Every row comes from one small tree of marks. Brackets hold a mark, then the marks that hang from it, in alphabetical order. Every link used is in the known rows. Which tree was each row made from?
Known rows
(duno fude kadeg): [ 3.706 -0.309 -0.251 -2.971  0.722 -0.955  0.685 -3.458 -1.303 -4.520
  1.050  0.797 -1.036  5.732 -2.403  1.648  1.862  0.629  1.808 -3.331
  0.159  0.042]
(loru (sedog (maniset (supiv (kagok sidoze))))): [-0.116  2.673  0.182  0.795 -0.011  3.876 -2.829  0.971 -0.580  2.840
 -1.673 -5.488 -3.377 -0.438  1.748  0.500 -0.165  2.146 -0.926  1.918
  1.457 -3.192]
(vodat duno): [-0.131  3.067  0.591 -0.121  0.204  4.411  0.221  2.245 -3.860 -3.844
 -3.347  3.307 -2.356 -0.652 -0.725  0.640 -0.480 -0.567  2.071  0.030
  0.804  1.925]
(kadeg duno (sidoze vodat)): [ 1.898  4.526  4.977 -1.744 -2.707  3.591 -1.359  3.950 -5.071 -3.751
 -3.202  4.178  2.161 -3.497  1.479 -2.175 -0.671 -3.113  0.566  2.276
 -3.325  1.916]
(duno fude (kadeg (sidoze (maniset supiv) vodat))): [ 4.017  1.537  0.171  0.166 -1.205 -3.617 -2.100 -2.902  0.608  1.566
  4.675  0.719  1.971  1.111 -2.588  0.045 -3.135 -1.759  0.215  0.576
 -1.670 -0.321]
(kagok (sidoze loru (vodat (duno fude kadeg)))): [ 0.389 -1.248  1.282  1.393  1.106 -3.704  3.671 -3.122 -1.079 -3.092
  0.895  0.830  1.040  3.180 -3.420  1.858  1.802  0.582  6.391 -0.356
 -2.354 -1.047]
(vodat (duno fude (kadeg sidoze))): [ 3.269  3.218 -0.971  1.217 -1.109 -0.684 -1.703 -1.861 -5.891 -2.365
  1.191  1.476  0.006  3.096 -1.956  1.325  0.932 -0.829  2.868  1.099
  1.125 -2.711]
(maniset (supiv (kagok (sidoze fude)) (loru sedog))): [-1.389 -1.749 -1.243 -0.975  2.247  1.360 -1.475 -1.990  1.718  1.918
 -1.754 -3.212 -2.340 -0.203  4.154  1.003  2.780  1.905 -0.492 -0.053
  1.055 -2.514]
(sidoze loru maniset): [-1.398 -2.568 -1.934 -0.684  0.288 -0.167  3.232  2.692  2.268 -2.407
 -1.199  1.481 -0.579  0.145 -1.444 -0.740  0.138  1.172 -0.290 -2.181
  0.208  2.386]
(supiv (kagok (sidoze fude)) (loru (sedog maniset))): [-3.179 -2.952 -1.609 -0.097  0.182 -0.861  1.246  0.027  1.233  3.759
 -1.915 -8.399 -2.124  0.734  4.271  0.084  4.229  2.640 -1.341  0.385
  3.651 -3.587]
(maniset (supiv (kagok sidoze) loru)): [ 0.076 -1.739 -0.319  0.241  2.714  1.360 -1.764 -0.332  1.503 -1.041
 -0.812 -2.881 -5.330  0.106  1.911  0.674  1.053  3.053  0.946 -0.753
  0.132 -1.713]
(kagok (sidoze fude)): [ 0.283  2.705  1.502 -3.180  0.232  1.711 -0.601  0.365 -0.792 -3.194
 -1.767  0.493 -1.593  2.276 -0.200  1.520  3.901  1.702  1.325 -1.204
 -0.164 -0.152]
(sidoze fude): [ 0.340  0.644  1.107 -4.053  0.637  2.282  0.069  0.274 -0.325 -3.354
 -1.202  2.859 -0.594  1.984 -0.372  0.775  2.402 -0.047 -0.722 -2.475
 -0.025  2.608]
(maniset (supiv (kagok (sidoze fude vodat)) (loru sedog))): [-1.682 -2.101  1.778 -1.095  1.544  0.266  0.327 -2.354  2.294  2.479
 -0.954 -2.221 -0.414 -2.115  4.160  0.358  1.443  0.148 -0.069 -0.070
 -1.309 -0.308]
(loru (sedog (maniset (supiv (kagok (sidoze fude)))))): [-1.173  1.889 -0.171  0.132  0.395  2.043 -2.680 -0.773  1.108  4.567
 -0.110 -5.240 -1.762  0.847  1.467  0.559  1.028  1.823 -2.284  1.457
  2.097 -3.407]
(kadeg duno (sidoze fude loru maniset vodat)): [-2.003 -0.335  1.787  0.235 -1.399 -2.517  1.336  3.465  1.319  0.204
  0.134  3.873  5.538 -2.627  0.175 -2.614  0.170 -1.985 -1.622  1.131
 -2.377  1.286]
(sedog (maniset (supiv kagok loru))): [-1.050 -3.772 -0.910  1.562  2.464  0.897 -1.544  0.103  2.824  1.735
  0.574 -4.671 -4.192 -0.719  1.102 -0.084 -0.987  1.810 -2.600 -1.094
  2.709  0.406]
(sidoze fude (maniset supiv) vodat): [-0.119  1.118  1.678 -2.060  0.989 -0.530 -0.497 -0.627  4.434  1.138
  2.167  3.440  1.807 -1.832 -1.934  0.053 -3.023 -2.027 -2.315 -0.794
 -1.783  3.611]
(sidoze fude loru vodat): [-1.165 -3.218  2.806 -2.936  1.219 -0.308  3.754  0.210  2.010 -2.752
 -0.321  4.373  2.059  0.283 -0.101 -0.224  1.982 -0.701  0.643 -3.992
 -2.665  5.323]
(loru (sedog (maniset supiv))): [ 1.388  2.690  0.653 -0.710 -1.012  5.628 -2.882  0.212 -1.278  0.668
 -2.892 -1.760 -0.972 -1.628  1.170  1.102 -1.897  0.145 -2.682  1.726
  2.005  1.430]
(loru sedog): [ 1.073  1.920  0.462 -3.732 -1.203  5.671  0.744  1.492 -3.702 -3.917
 -5.105  1.433 -1.186 -0.221  2.730  0.068  0.907 -0.577 -0.110 -0.678
  0.328  2.382]
(kadeg (duno fude) sidoze): [ 2.626  4.649  1.482 -1.561 -1.263  1.863 -1.248  1.414 -5.026 -4.110
 -1.888  3.408  1.409  0.331 -0.149 -1.580  2.948 -0.801  0.157  1.654
 -0.852 -2.564]
(duno fude (kadeg (sidoze maniset))): [ 2.902  1.123 -2.486 -0.415 -1.891 -3.502 -0.526 -1.147 -1.713 -0.646
  2.926 -0.908  0.265  3.755 -2.202  0.066  0.404  0.366  0.379 -0.405
  1.424 -2.415]

Write each row's tree
[ 2.991  1.169  0.012 -2.295 -1.303 -0.025 -3.421 -1.280 -2.773 -1.868
  1.628  1.068  0.120  4.234 -0.385  1.433  1.587 -0.179  0.095 -1.095
  0.834  0.554]	(duno (kadeg (sidoze fude)))
[ 1.002  3.724  2.309 -0.633 -2.659 -1.714  1.160  2.437 -1.995 -0.587
  0.193  2.434  3.916 -2.184 -0.421 -3.254 -0.363 -2.518 -0.450  2.574
 -2.334 -1.252]	(kadeg (duno fude) (sidoze maniset vodat))
[-0.792 -1.197  0.293 -2.301  1.362 -0.193  1.556  0.129  1.404 -3.577
 -1.234  0.981 -0.665  2.774 -1.108  1.563  5.053  2.530  2.164 -2.131
 -0.573  0.165]	(kagok (sidoze fude loru))
[-3.076 -4.242  0.841  0.481  1.303 -0.200  1.842 -0.722  3.482  4.916
  1.112 -1.188  1.967 -1.427  1.818 -1.122 -0.985 -0.658 -3.285 -1.526
 -0.789  1.969]	(sidoze fude (loru (sedog (maniset (supiv kagok)))) vodat)
[-2.212 -3.369 -1.082 -0.243  0.762 -0.096  2.036  0.520  3.143  3.396
 -0.790 -1.852 -0.594 -4.487  3.813 -1.554 -3.307 -1.229 -2.125 -0.198
 -0.704  1.734]	(sidoze (maniset (supiv kagok (loru sedog))) vodat)
[-3.896 -2.922 -3.328 -0.981  0.272 -2.309  2.639  0.849  2.617  3.162
 -1.266 -5.512 -1.763 -0.145  4.103 -0.471  3.207  1.790 -1.093  0.055
  2.710 -3.553]	(supiv (kagok (sidoze fude maniset)) (loru sedog))
[-0.972 -0.595  0.184 -2.542 -0.087  1.654  2.075 -0.037 -0.292 -2.471
 -3.845 -0.109  0.805  1.643  1.616  1.168  5.283  2.166  1.316 -0.765
 -0.262 -0.287]	(kagok (sidoze fude (loru sedog)))
[-0.460 -1.445 -4.333  5.752  0.439 -2.826 -3.685 -0.390  0.230  3.503
  3.392 -2.842 -2.417 -0.934 -0.159  0.394 -4.248  0.380 -0.555  1.748
  3.158 -3.208]	(vodat (duno (kadeg (sidoze (maniset (supiv kagok loru))))))
[-0.139  0.165  0.083  0.723  1.352  2.629 -2.312  1.094  1.283  1.636
  0.768 -2.226 -3.808  0.171 -0.699 -0.207 -2.179  1.065 -2.596 -1.166
  1.247  0.366]	(sedog (maniset (supiv kagok)))
[-2.426 -4.577 -3.223  0.130  3.298 -2.630 -0.227 -0.946  5.777  3.256
  2.823 -1.097 -2.031 -0.633  0.339 -0.248 -0.789  0.951 -3.881 -2.408
  1.903 -0.300]	(sidoze fude (maniset (supiv kagok loru)))
[ 0.367  1.579  1.966  2.058 -1.297  0.283 -1.724  3.241  1.174 -0.421
  0.056  4.190  3.830 -4.973 -0.723 -1.855 -3.487 -1.856 -1.260  2.680
 -3.272  1.593]	(kadeg duno (sidoze loru (maniset supiv) vodat))
[-2.286 -4.518 -1.520  0.125 -0.095  1.774  1.805  1.571 -0.387  1.694
 -3.061 -6.352 -2.772 -0.916  4.894 -0.807  1.062  1.417 -2.127 -0.554
  3.781 -0.331]	(supiv kagok (loru (sedog maniset)))
[-3.442 -1.570  0.732  4.228  0.496  2.037  1.799  1.106  0.015  4.078
 -1.201 -0.952  0.896 -3.913  1.196 -1.022 -3.559 -1.094 -0.620  1.420
 -0.684  1.283]	(sidoze (loru (sedog (maniset (supiv kagok)))) (vodat duno))
[-1.189 -0.931 -1.402 -0.101 -0.300 -0.875  2.552  2.793  2.304 -2.548
 -1.817 -0.885 -1.468  0.844 -1.688  0.339  1.932  3.171  1.815 -0.523
  0.000 -0.005]	(kagok (sidoze loru maniset))
[-1.250 -0.657 -0.313  2.861  1.790 -2.585  3.469 -1.569  2.792  1.146
  1.988  4.384  2.587 -2.344 -4.015 -0.134 -2.366 -1.524  1.213  0.288
 -1.886  1.105]	(sidoze loru (maniset supiv) (vodat (duno fude)))
[-2.214  1.883  0.823  3.272 -0.619  1.414  1.461  1.026  1.033  1.673
 -2.608  0.918  1.950 -4.830 -0.208  0.528 -2.830 -0.410  2.469  3.733
 -1.744  0.259]	(kagok (sidoze (loru sedog) (maniset supiv) (vodat duno)))
[ 0.076 -0.942 -3.853  3.785 -0.831 -5.022  1.413 -1.019 -1.715  0.123
  2.665  0.385  1.594  2.865 -3.501  0.267  0.227  0.419  2.387  0.682
  1.631 -2.981]	(vodat (duno fude (kadeg (sidoze loru maniset))))
[-0.492  0.355 -2.024  0.257  1.588  1.223 -0.855  1.684  2.699  1.363
  1.172  0.277 -3.462 -0.290 -1.145 -1.119 -3.291  0.620 -2.274 -1.298
  0.077  0.178]	(sidoze (maniset (supiv kagok)))
[-1.776  1.043  0.114  3.387 -0.236 -1.953 -0.490  0.623  1.844  3.291
  2.081  4.344  3.244 -3.757 -2.129 -0.625 -2.828 -2.368 -0.592  2.196
 -1.410  2.101]	(kadeg (sidoze fude loru (maniset supiv) (vodat duno)))
[-1.514 -0.208 -0.605  2.309 -1.155 -3.930  4.407  1.296 -1.240  0.943
  1.091  2.639  3.133 -2.020 -1.533 -2.170 -0.018 -1.710  1.753  1.922
 -1.271 -0.018]	(kadeg (sidoze loru maniset (vodat (duno fude))))
[ 3.280 -2.449 -0.460  0.699 -0.253 -5.486 -1.460 -4.114  2.226  1.650
  4.586 -1.616  1.646 -0.037 -0.931  0.588 -2.242 -1.384  0.265  0.292
 -0.195 -0.346]	(duno fude (kadeg (sidoze (maniset (supiv loru)) vodat)))
[ 2.084  1.345 -0.994  0.221  0.670 -0.113  0.433 -2.787 -3.376 -3.476
  0.681  2.161 -0.651  4.159 -3.234  2.118  0.555 -0.299  3.195 -1.033
  1.292 -1.293]	(vodat (duno fude kadeg))
[-0.266  0.893 -0.554  0.678  0.118  4.523 -1.737  0.899 -0.391  3.019
 -1.312 -3.146 -2.275 -0.790  1.864 -0.556 -1.645  0.618 -3.004  0.565
  1.613 -0.222]	(loru (sedog (maniset (supiv kagok))))
[ 2.434  1.506  1.123 -0.211 -1.434 -2.798 -4.057 -1.974  2.013  2.425
  4.707  1.216  2.616  0.212 -1.870  0.650 -4.129 -2.191 -1.731  0.333
 -1.271  1.565]	(duno (kadeg (sidoze fude (maniset supiv) vodat)))
[ 1.172  4.504  2.136 -2.056 -1.648  2.848 -3.256  2.641 -3.964 -2.958
 -2.088  3.947  2.233 -0.204  0.801 -0.900  2.326 -1.034 -1.497  1.452
 -0.239 -0.568]	(kadeg duno (sidoze fude))
[-1.263 -1.760 -0.096  2.820  1.954  0.435 -0.867  1.118  2.948  1.245
  0.873 -4.380 -3.394  0.851 -1.239  0.546  0.903  4.372  0.228 -0.286
  0.482 -1.509]	(sedog (maniset (supiv (kagok (sidoze loru)))))
[ 2.825  0.813  0.294 -0.941 -2.428 -4.614  0.888 -1.335 -0.978  0.131
  3.579 -0.246  2.017  1.903 -1.656 -0.938 -0.969 -1.856  0.748 -0.037
 -1.026 -0.260]	(duno fude (kadeg (sidoze maniset vodat)))
[ 1.235 -0.210 -2.547  1.886 -1.289 -0.640  1.189 -2.224 -5.913 -1.362
 -0.897  0.818  2.066  2.115  0.275  0.981  1.988 -0.078  2.903  1.298
  1.345 -2.669]	(vodat (duno fude (kadeg (sidoze (loru sedog)))))
[ 2.511  0.487  2.793 -2.817 -1.984 -0.954 -1.697 -1.372 -2.118 -1.244
  1.653  1.878  1.731  2.055  0.353  0.694  0.188 -2.293  0.506 -1.239
 -1.648  3.046]	(duno (kadeg (sidoze fude vodat)))
[ 0.900  1.475  2.396  0.250 -0.633  1.414  0.371 -0.385 -3.375 -3.718
 -0.804  2.654 -0.115  0.249 -1.510  1.387 -3.047 -2.764  3.574 -0.562
 -1.145  3.182]	(sidoze (vodat (duno kadeg)))
